In the rows, 128 means zero.
Known rows, with every way that one mark hangs from another
(z352 (z456 z335) (z923 (z951 z479))): [ 60  93 121 145 197 112 144 167 167 104 118  88 123 129  95 101 118 105
 169]
(z335 (z479 (z818 (z380 z352)))): [151 173 150 131 136 145 118 115 148 122 157 163 145 131 105 135 153 114
 118]
(z380 (z352 z923) z818): [100 134  82 106 126 119 140 144 168 110 145 150 158 115 117  94 181 109
 125]
(z456 (z335 (z479 z818))): [116 158 144 144 153 113 138 161 145 184 151 137 144 130 104 126 140 119
 167]
(z380 (z352 (z456 (z335 z479))) z818): [102 161  99 118 117 101 195 154 195 141 132 143 144 138  78  89 192 144
 149]
(z352 z456): [110 144 109 149 152 131 136 146 156 130 123 118 129 152 125 113 126 136
 124]
(z352 (z456 (z335 z479)) (z923 z951)): [ 87 107 117 137 197 114 173 157 168 156 115  92 124 142  87  99 104 143
 165]
(z335 (z479 z818)): [139 158 136 143 165 131 122 133 137 165 147 149 147 120 100 125 133 128
 135]
(z380 (z352 (z456 z335) z923) z818): [ 60 126  70 112 144 105 169 159 183 126 138 131 143 132 128  73 197 107
 151]
(z818 z479): [128 143 124 126 132 127 116 154 146 106 123 121 130 140 112 152 154 123
  94]
(z923 (z951 z479)): [116 129 161 145 147 130 127 158 161  75 122 123 136 119  63 140 100 125
 143]
(z923 z352): [134 159 147 141 135 138 110 171 152 109 102 148 138 136 110 130 100 144
 125]
(z335 (z479 (z818 (z380 (z352 z456))))): [135 167 132 137 167 147 134 103 154 118 144 157 133 135 117 111 161 121
 109]
(z352 z456 (z923 (z951 (z479 z818)))): [ 70  91 122 142 252 139 117 127 141  87 130 128 127  93 106  95 126  94
 139]
(z380 (z352 (z923 z951)) z818): [ 90 119 113 100 143 132 162 146 179  73 131 155 148 102  88 101 148 126
 135]
(z951 (z479 (z818 z380))): [127 144 165 157 145 136  66 130 113  90 163 146 140 121 104 142 145  77
 127]
(z380 z818): [116 147 121 128 101 116 130 157 143 120 143 150 148 126  89 118 154 130
 132]
(z380 (z352 z923)): [105 139  88 120 144 132 130 145 176 123 137 122 153 132 143 108 146 109
 127]
(z951 (z479 (z818 (z380 z352)))): [124 159 156 138 137 142  89 124 148  67 163 160 148 118 113 136 169  76
 122]
(z818 z380): [139 154 153 151  97 135  95 143 128 111 144 124 135 160 114 149 114 118
 125]
(z335 (z479 (z818 (z380 (z352 z923))))): [136 145 123 126 168 141 106 107 139 134 160 149 148 124 125 116 156  94
 116]
(z923 (z352 (z456 (z335 (z479 z818))))): [109 158 144 146 200 124 142 162 150 159 108 152 126 128 107  99 131 141
 150]

Rows
[139 158 139 117 100 140 110 133 158  60 132 134 129 149 116 161 175 112
  79] | (z818 (z380 z352) z479)
[105 131  97 132 154 142 117 118 160 100 134 117 132 155 151 104 150 104
 111] | (z818 (z380 (z352 z456 z923)))
[ 96 127 170 144 233 151 118 149 150  50  94 167 119  91  80 109 105 128
 132] | (z923 (z352 z456) (z951 (z479 z818)))
[123 136 182 141 162 139 117 172 162  52  90 146 131 111  56 138  82 141
 135] | (z923 z352 (z951 z479))
[ 87 118  59  93 170 119 150 127 170  79 124 139 131 113 121  93 225 111
  78] | (z380 (z352 z456 z923) (z818 z479))
[127 172 157 133 121 127 133 139 155 140 161 153 143 142 109 133 162 105
 153] | (z456 (z335 (z479 (z818 (z380 z352)))))
[102 125  77  88 139 116 136 139 165  81 136 143 145 107 112 112 218 102
  85] | (z380 (z352 z923) (z818 z479))
[ 98 100 132 139 182 127 114 152 153  89 128 107 140 111  80 123 103 106
 144] | (z352 (z923 (z951 z479)))
[ 90 130 103 131 191 150 106 106 142 101 151 144 132 129 167  96 168  82
 113] | (z479 (z818 (z380 (z352 z456 z923))))
[112 143 165 142 178 126 173 176 176 119  77 130 115 140  63 113  83 177
 159] | (z923 (z352 (z456 (z335 z479))) z951)
[120 152 107  95 104 120 148 146 174  69 132 158 141 115  92 130 216 122
  86] | (z380 z352 (z818 z479))
[ 89 110 116 106 152 121 146 145 181  51 135 147 152  88  61 100 163 106
 135] | (z380 (z352 (z923 (z951 z479))) z818)
[ 84 102 111 137 203 139 145 140 156 106 111 107 122 132 114 103  97 133
 137] | (z352 z456 (z923 z951))
[ 85 121  95 142 218 113 139 140 141 195 146 115 134 130 132  85 153 105
 159] | (z352 (z456 (z335 (z479 z818))) z923)
[130 157 169 150 130 120 110 144 121 163 161 138 136 145 101 141 138 106
 158] | (z456 (z335 (z479 (z818 z380))))
[ 99 166 114 132 175 122 176 143 186 159 139 144 139 131 121  96 174 124
 153] | (z380 (z352 (z456 (z335 (z479 z818)))))
[ 96 160 132 141 105 128 145 153 176 104 135 119 126 174 136 120 156 114
 144] | (z818 (z380 (z352 (z456 z335))))
[ 85 137 166 143 170 134 160 189 172  89  79 133 111 141  94 114  84 158
 162] | (z923 (z352 (z456 z335)) z951)
[108 151 138 144 166 144 104 113 154  65 148 154 134 124 123 114 177  82
 114] | (z951 (z479 (z818 (z380 (z352 z456)))))
[120 163 124 139 118 145 129 128 168  88 132 133 129 162 131 121 147 124
 111] | (z818 (z380 (z352 z456)))
[102 150 124 150 182 116 154 148 149 181 141 130 133 137 113 102 149 125
 160] | (z352 (z456 (z335 (z479 z818))))
[108 128 161 146 195 140 131 160 167  48  79 138 120 116  65 115  90 148
 127] | (z923 (z352 z456) (z951 z479))
[123 129 109 110 133 136  97 125 149  74 136 119 130 142 137 144 179  90
  80] | (z818 (z380 (z352 z923)) z479)
[ 84 129 170 148 179 126 145 188 175  66  82 126 116 126  69 116  99 138
 162] | (z923 (z352 (z456 z335)) (z951 z479))
[122 152 122 122 132 144 123 122 162  59 121 128 116 155 126 138 183 118
  72] | (z818 (z380 (z352 z456)) z479)
[100 150 128 123 117 125 139 149 171  76 124 116 112 166 131 138 190 107
 105] | (z818 (z380 (z352 (z456 z335))) z479)
[103 146  88  99 135 123 162 135 178  66 120 153 128 121 103 108 222 129
  79] | (z380 (z352 z456) (z818 z479))
[115 149 149 156 160 122 123 132 128 161 148 131 124 153 112 118 146 113
 151] | (z352 (z456 (z335 (z479 (z818 z380)))))
